What can hang from each mark:
j_860: j_125 j_422 j_454
j_488: j_85 j_454
j_209: j_125
j_422: j_677 j_860
j_125: j_209 j_860
j_677: j_422
j_85: j_422 j_488 j_814
j_454: j_488 j_860

In the rows, 128 means zero.
Known rows, with every way that one mark hangs from another:
j_125{j_209 j_860{j_422{j_677}}}: [128 140 131 118 154  95 111 143 114 111 129 124 137 137 123 143 148 153
 101 154 129 122 133 120 139 115 128 104  79 115 136 123 126 109 133 130
 100 111  31 112 114 159 115 149 136 116 148 105 127 152 143 133 143 100
 129 111 114 102 128 132 176]
j_677{j_422{j_860{j_454}}}: [142 137 117 119 114 111 122 168 139 130 137 122 120 127 138 125 146 164
 105 135 142 133 132 125 126 130 127 122  95 126 124 160 139 111 146 145
 132  97 135  99 118 129 127 155 127 137 138 123 119 136 130 126 108 135
 140 139 141 139 127 145  91]
j_454{j_488{j_85} j_860{j_125 j_422}}: [136 138 129 142 109 122 119 107 138 130 125 120 140 132 123 137 151 115
 137 117 141 126 138 125 132 145 118 134  51 119 132  61 136  61 136 139
 121 148 109 121 116 146 134 180 145 143 126 150 139 146 126 134 122 113
 108 118 139 143 124 128 108]
j_85{j_422 j_488{j_454{j_860}} j_814}: [145 149 133 119  89 105 163 128 133 142 128 109 118 126 121 130 141 117
 113 142 184 140 145 125 133 159 118 137  77 152  96 111 126 140 145 134
 135 146 147  86 116  95 139  91 110 121 121 181  93 162 132 139 120 138
 119 146 134 112 135 129  88]
j_454{j_860{j_125 j_422{j_677}}}: [139 151 136 138 121 114  93 160 136 115 144 111 156 126 126 133 153 132
 128 161 145 130 138 124 136 140 118 106  62 119 150 108 132 102 136 131
 113 125  55  97 129 149 105 138 137 121 126 145 144 161 136 141 138 115
 118 104 125 124 122 130  94]
j_860{j_422{j_677}}: [139 138 127 150 134 104 117 141 111 135 125 125 157 129 126 134 146 125
 114 157 126 127 139 117 133 135 125 119  88 101 135 119 128 145 121 123
 109  97  62  95 139 152 107 104 126 130 135 126 136 152 127 136 134 111
 133 112 130 103 124 133 124]
j_209{j_125{j_860{j_454{j_488{j_85}}}}}: [128 140 136 106 128 136 146 134 168 136 121 130 128 140 132 138 132 142
 109 101 175 135 126 120 126 120 122 157  91 118 125  78 132  71 160 129
 139 160 182 159 100 128 156 217 161 124 162  99 129 134 131 127 106 132
 125 117 147 146 129 137 182]
j_488{j_85{j_422{j_677}} j_454{j_860}}: [148 162 130 124 112 112 135 153 122 139 111 130 138 118 114 131 163 128
 120 177 140 141 142 126 141 142 110 124  73 131 129  63 137 127 157 124
 123 142 112  56 143 111 118  99 122 121 152 162 107 166 128 127 114 124
 120 132 125 103 129 136 122]
j_454{j_488{j_85}}: [132 126 122 136 127 129 146  98 118 143 101 139 132 131 123 132 123 115
 132 113 117 121 132 127 128 133 123 137 104 123 121  61 132 113 133 127
 128 139 146 129 123 131 144 160 144 148 141 133 132 112 120 123 115 130
 121 128 139 111 126 131 134]
j_677{j_422{j_860{j_125{j_209} j_454}}}: [132 128 120 115 127 100  97 160 142 100 155 117 113 133 132 124 130 168
 123 129 128 132 123 139 130 123 128 109  89 131 126 182 140  74 159 145
 123 101 116 115  94 149 127 218 137 132 125 121 132 129 149 138 120 152
 134 136 124 123 126 137  97]
j_677{j_422{j_860{j_125 j_454}}}: [135 130 122 122 107 115 103 170 154 118 151 116 120 130 137 120 148 157
 118 132 148 138 131 130 127 135 125 117  88 127 123 166 139  95 154 140
 127 103 138 110 108 138 123 187 137 133 129 127 132 138 140 132 109 150
 132 141 131 124 126 141  67]
j_85{j_422{j_677 j_860} j_814}: [149 148 128 132 106 126 143 193 140 130 129 129 147 134 130 125 144 153
 112 163 145 121 152 120 139 157 125 127 109 139 114 117 124 205 177 129
 106 109 103  61 116 147 111  99 109 110 135 134 109 137 146 134 130 126
 123 154 120  67 132 127  40]
j_454{j_488{j_85} j_860}: [141 141 125 129 123 136 140 104 134 136 110 124 128 127 123 138 128 127
 135 118 129 122 132 129 132 133 117 132  83 136 130  51 136  85 139 140
 135 159 139 126 124 123 148 171 143 141 140 145 127 129 118 123 119 116
 116 116 144 146 127 129 129]
j_860{j_125{j_209} j_422}: [119 118 131 136 133 102  97 126 122 104 148 124 129 135 120 131 132 125
 133 124 119 129 127 134 132 126 131 120 101 116 133 153 128  86 123 136
 109 117  71 126 107 162 118 174 136 123 111 131 140 138 144 147 140 121
 123 125 116 117 125 123 135]
j_860{j_125 j_454{j_488}}: [133 118 124 123 116  90 131 133 159 121 145 117 136 130 133 127 105 123
 134 121 153 134 124 129 118 135 125 129  85 120 127 123 129  75 135 141
 136 129 159 169  95 127 146 242 162 141 118 137 153 125 133 138 114 160
 116 116 149 144 123 136 117]
j_488{j_85}: [125 129 127 138 121 141 128 106 110 144 114 138 125 131 122 128 132 127
 137 123 119 125 128 128 132 128 126 141 130 119 121 100 132 132 143 122
 124 133 155 112 133 128 132 129 131 134 148 123 118 126 121 126 119 126
 132 139 126 105 126 129 127]
j_488{j_85{j_422{j_677}} j_454}: [143 142 127 130 117 107 142 144 107 148 102 142 142 124 113 124 155 121
 123 172 128 139 142 126 136 142 116 126  96 118 113  86 132 149 146 115
 115 119 121  66 141 125 116  91 118 130 150 151 109 152 131 127 109 136
 125 143 122  68 129 136 132]
j_422{j_860{j_125}}: [128 134 140 118 114 142 103 160 160 110 138 119 111 135 132 121 142 150
 138 121 127 129 135 133 133 136 128 126 118 139 129 150 131 112 157 132
 121 141 117 115 112 133 121 171 130 122 114 122 139 125 142 130 122 153
 123 145 128 122 130 129  64]
j_860{j_125 j_422 j_454{j_488}}: [134 118 123 137 112  72 129 131 147 127 149 120 146 131 132 133 129 114
 122 121 156 133 130 122 118 139 127 133  58 103 123 123 129  62 118 145
 126 116 121 152 100 141 138 214 162 147 114 137 151 139 131 146 116 138
 117 118 156 153 122 136 127]
j_125{j_209 j_860{j_454}}: [120 130 126  99 142  97 127 139 141 109 149 124 110 134 128 140 122 166
 112 135 149 132 114 133 128 102 131 120 105 131 129 154 125  71 146 150
 129 132 125 154  94 124 146 222 152 115 140 100 115 137 137 134 126 135
 139 118 127 143 128 136 181]
j_488{j_85{j_814} j_454}: [121 132 129 132 110 138 149 105 100 151 119 140 113 138 123 130 144 100
 126 132 128 123 128 121 131 141 123 127 128 125 105 102 127 151 143 114
 129 132 182  98 129 117 129 120 135 124 135 145 103 131 120 123 115 146
 141 173 122  91 130 125 116]
j_85{j_488 j_814}: [126 132 127 144 116 121 151 103 109 148 123 120 124 136 130 129 111 117
 119 118 159 121 136 124 128 148 130 140 117 134  98 130 122 168 141 122
 126 117 158 128 114 118 141 110 124 134 124 141 113 129 127 136 131 148
 140 140 130  80 132 126  81]
j_422{j_677 j_860{j_125 j_454}}: [139 145 134 123 114 109 100 189 167 116 145 114 136 134 137 124 124 161
 130 158 148 136 132 130 128 138 124 117  91 127 136 151 131 120 174 128
 123 111 118 104 109 124 121 208 159 126 131 112 142 139 141 137 117 172
 140 129 137 108 124 144  55]
j_454{j_860{j_125{j_209}}}: [125 139 137 115 134 128  98 133 149  94 157 117 116 127 123 132 124 144
 146 130 129 127 120 143 136 119 123 107 107 146 147 131 132  65 151 141
 128 155  99 131 102 135 133 206 146 115 112 144 134 139 145 139 141 134
 118 112 113 141 126 121 122]

Rows:
[121 142 146 114 134 149 123 149 158 121 134 125 134 141 131 138 172 141
  96 109 167 138 134 114 134 122 128 145 106 116 139 126 125 103 130 125
 121 144  98 132 119 152 121 121 126 101 143 104 128 155 142 132 130  93
 122 118 129 148 133 126 173] -> j_209{j_125{j_860{j_422}}}
[127 132 133 131 113 113 154 108 110 150 118 122 105 136 128 129 121 103
 115 129 156 131 134 121 127 147 126 131 108 132  88 142 126 147 132 115
 133 126 163 119 116 100 137 108 129 128 121 155 108 136 126 132 117 165
 139 158 133  92 133 133 104] -> j_85{j_488{j_454} j_814}
[138 131 123 141 102 109 165 129 119 149 126 120 137 132 123 123 118 123
 113 122 174 130 147 125 131 161 129 150 109 139  93 125 121 183 154 127
 118 118 157 108 110 126 137  83 105 133 131 155 101 141 136 142 132 133
 123 140 126  68 133 125  74] -> j_85{j_422 j_488 j_814}
[145 156 131 138 129 113 110 152 126 126 131 115 155 124 128 141 155 134
 117 163 138 127 139 122 136 135 119 111  71 119 144  93 133 118 131 132
 118 120  52  86 137 137 111 111 130 125 134 137 129 163 126 135 138  97
 127 102 134 138 123 132 116] -> j_454{j_860{j_422{j_677}}}
[133 116 121 130 125  64 119 122 139 112 152 121 140 132 125 137 115 122
 128 122 137 128 124 129 121 126 130 121  59 107 127 140 128  45 123 151
 123 116  98 154  85 153 142 251 169 143 110 132 150 135 139 151 126 137
 120 115 145 142 122 134 156] -> j_860{j_125{j_209} j_422 j_454{j_488}}
[135 135 128 145 118  77 102 159 130 128 150 120 163 131 129 132 141 127
 117 160 150 137 131 119 124 138 124 119  70  96 134 142 128 105 139 130
 117  91  94 115 118 147 111 175 156 132 130 126 142 157 136 146 123 143
 137 114 138 107 119 140 104] -> j_860{j_125 j_422{j_677} j_454}
[136 144 138 117 112 110 122 126 134 128 132 116 121 123 125 139 175 113
 112 146 140 139 133 121 132 132 120 114  72 125 134 113 136  74 109 136
 131 145  90  95 135 113 120 118 129 119 116 159 120 163 120 132 123 109
 125 132 142 176 129 132 153] -> j_488{j_454{j_860{j_422}}}
[145 150 130 122 127 106 116 185 144 126 131 119 136 131 136 130 129 163
 121 162 139 129 132 125 129 133 124 117  94 127 134 141 131 129 166 137
 131 115 122  97 118 119 125 175 147 131 138 107 126 141 132 133 115 155
 147 129 146 118 125 145  78] -> j_422{j_677 j_860{j_454}}
[153 151 126 136 128  96 128 141 131 130 114 114 162 124 129 144 142 122
 116 152 137 119 142 119 132 139 117 111  43 116 143  64 134  97 119 137
 122 127  53 105 126 141 120 142 144 137 129 148 145 150 125 134 133  96
 115  94 147 149 124 135 130] -> j_454{j_488 j_860{j_422{j_677}}}
[131 152 135 114 117 137 126 111 120 137 116 128 108 126 121 135 158 121
 132 143 132 135 128 129 134 129 116 125  97 134 127  86 138  85 133 128
 138 164 154  93 137  96 134 135 137 125 135 153 110 148 116 122 111 132
 132 143 135 147 129 131 145] -> j_488{j_85 j_454{j_860}}
[124 144 142 101 131 138 128 166 177 119 147 122 124 137 137 134 140 158
 102 116 186 142 122 120 127 114 127 148 121 125 139 139 127  89 150 133
 141 145 170 156 101 124 141 187 146  99 150  92 122 149 141 134 120 128
 131 116 137 159 130 134 167] -> j_209{j_125{j_860{j_454}}}
[127 140 135 127 131 113  91 133 144  97 157 113 126 130 120 138 143 135
 133 131 128 128 128 135 136 124 125 112  81 129 148 136 132  60 133 146
 117 143  66 119 106 149 123 186 135 117 111 141 134 151 142 146 145 111
 117 115 118 149 126 122 128] -> j_454{j_860{j_125{j_209} j_422}}
[128 132 131 142 143  94  92 137 114 107 142 125 148 135 119 133 133 128
 134 154 115 123 131 129 135 127 127 106  87 105 142 141 128 104 131 124
 100 102  42 107 110 171 108 169 141 124 122 126 147 144 148 147 146 126
 130 114 112  87 123 128 130] -> j_860{j_125{j_209} j_422{j_677}}
[130 130 125 123 131 125  97 158 139  97 143 119 106 135 126 122 137 158
 127 123 109 125 130 140 137 125 129 104 104 136 131 162 141  95 148 135
 114 112  83 106 107 165 116 179 122 128 123 132 137 121 154 130 130 136
 120 139 108  98 130 127  87] -> j_677{j_422{j_860{j_125{j_209}}}}
[145 137 126 132  87  96 157 163 140 143 138 115 127 136 134 127 123 157
 109 133 188 134 147 123 128 160 129 160  89 142  89 153 123 168 185 144
 126 115 185  92  97 105 148 139 120 132 123 138  93 145 139 147 113 158
 135 154 148  91 134 138  33] -> j_85{j_422{j_860{j_454}} j_488 j_814}
[150 131 123 129 100 128 152 141 146 134 105 134 128 132 123 127 143 144
 125 119 130 125 149 128 135 147 123 152  88 136 109  70 133 129 160 140
 115 144 133  90 119 133 140 132 119 145 138 138 120 125 132 126 109 124
 112 150 143 107 133 133  89] -> j_454{j_488{j_85{j_422{j_860}}}}
[144 149 125 142 103 142 142 172 119 142 114 141 145 138 124 126 147 151
 121 161 137 116 152 121 142 155 122 139 112 135 110  86 127 205 194 124
 101 114 126  48 122 144 114  96 108 119 152 132  96 138 139 131 122 128
 131 159 116  45 131 129  28] -> j_488{j_85{j_422{j_677 j_860} j_814}}
[144 160 135 136 118 117 114 128 103 144 109 123 138 126 120 142 173 109
 119 170 128 134 137 118 138 133 113 112  56 111 134  70 138  97 133 124
 120 129  82  61 149 118 113 110 137 128 145 150 117 170 118 128 117 115
 137 130 136 124 125 137 144] -> j_488{j_85 j_454{j_860{j_422{j_677}}}}
[139 136 132 121 118 121 123 137 171 112 138 109 128 125 130 131 125 123
 141 118 143 128 132 133 130 140 118 118  78 140 139  82 134  66 133 140
 136 158 122 147 109 130 138 204 148 130 113 154 156 130 134 130 127 136
 100 109 134 161 126 127 108] -> j_454{j_488 j_860{j_125}}
[134 143 139 122 139 119  91 174 144  95 136 120 120 138 127 126 120 161
 142 151 108 122 131 139 139 125 127 104 108 132 142 152 132 114 166 124
 111 125  65  99 102 146 115 202 141 119 123 116 143 127 155 137 137 155
 132 128 112  83 128 132  83] -> j_422{j_677 j_860{j_125{j_209}}}
[121 133 131 114 144 114 121 126 122 110 135 127 119 138 122 144 148 151
 103 126 135 127 128 123 136 112 133 121  92 122 130 145 126  89 127 144
 109 131  66 127 109 152 126 155 129 116 134 111 121 146 140 134 140  94
 125 123 116 134 131 128 182] -> j_125{j_209 j_860{j_422}}
[139 135 134 134 112 108 118 125 160 117 138 108 139 126 127 137 150 117
 130 118 145 130 138 125 129 144 120 121  52 124 135  91 133  64 117 148
 124 150  81 131 110 141 130 184 146 133 110 156 152 146 133 137 130 113
  99 109 147 168 126 127 117] -> j_454{j_488 j_860{j_125 j_422}}
[126 123 127 139 108  92 112 142 140 128 158 119 145 131 129 130 144 128
 122 130 158 141 127 123 122 136 129 129  82 104 126 162 127  85 130 141
 124 108 130 132 110 139 127 187 148 132 118 125 137 148 131 148 121 137
 131 125 142 140 122 136 116] -> j_860{j_125 j_422 j_454}
[126 140 145 101 128 117 103 133 148  97 149 112  99 126 121 131 135 129
 144 141 120 138 119 142 135 119 120 100  97 146 140 142 135  50 132 136
 135 162 102 119 108 120 131 213 147 111 106 159 130 145 141 134 129 147
 121 126 119 149 128 126 150] -> j_488{j_454{j_860{j_125{j_209}}}}
[141 144 143 117  97 104 132 145 156 125 130 106 112 123 118 123 144 124
 130 140 175 156 143 137 133 150 116 138  65 149 112 122 133  86 136 135
 135 157 133 101 110  96 135 125 116 126 115 181 123 167 140 140 113 154
 111 128 136 120 134 133  99] -> j_85{j_422 j_488{j_454{j_860{j_125}}}}
[142 131 123 144 117  59 121 149 144 129 139 117 167 130 129 134 130 118
 123 153 151 131 135 118 120 142 122 118  44  96 130 105 128  89 131 135
 120  99  89 129 107 145 122 206 167 145 128 135 161 144 134 143 119 147
 122 105 152 121 120 141 118] -> j_860{j_125 j_422{j_677} j_454{j_488}}
[134 149 132 127 113 129 121 103 111 143 117 125 122 128 119 140 182 105
 119 141 131 136 134 121 135 133 117 131  67 121 125  87 138  79 123 133
 128 146 117  80 141 111 125 107 134 127 133 156 107 163 113 127 113 111
 133 142 141 155 128 133 146] -> j_488{j_85 j_454{j_860{j_422}}}
[147 138 127 131 117 107 134 114 145 129 126 115 142 125 128 143 149 114
 114 123 141 124 139 122 128 138 121 124  59 125 136  81 135  76 111 149
 129 149  80 128 122 134 134 144 134 138 115 154 137 143 123 133 132  94
 108 108 152 180 126 128 142] -> j_454{j_488 j_860{j_422}}
[148 146 132 130 115  79 146 141 112 146 104 121 132 122 120 125 131 119
 115 168 155 148 147 126 132 147 118 133  76 127 104 114 128 148 132 115
 121 114 109  87 128 104 123  72 114 139 139 160 119 161 135 136 113 154
 131 129 136  67 133 143 119] -> j_85{j_422{j_677} j_488{j_454}}
[119 121 126 121 129  93 107 139 145 104 160 123 123 130 127 129 105 143
 142 131 134 134 113 138 123 118 130 118 112 125 135 169 129  76 152 139
 131 124 135 150  93 133 140 243 158 127 118 122 134 128 143 146 129 159
 134 121 122 126 122 131 134] -> j_860{j_125{j_209} j_454}
[130 126 123  97 142  84 145 125 160 111 138 119 115 133 130 143 109 157
 105 119 149 124 119 132 124 109 129 119  80 132 128 120 127  56 139 154
 132 145 130 174  84 128 159 252 162 131 137 115 128 127 135 132 124 134
 123 110 139 157 128 139 197] -> j_125{j_209 j_860{j_454{j_488}}}
[128 130 135 112 122 107  95 164 157  97 157 119 109 136 132 128 119 167
 138 132 128 130 121 139 129 123 131 121 106 138 130 184 131  71 171 146
 125 134 134 127  85 127 138 248 152 123 112 113 130 130 147 144 122 168
 140 137 133 133 127 134  87] -> j_422{j_860{j_125{j_209} j_454}}
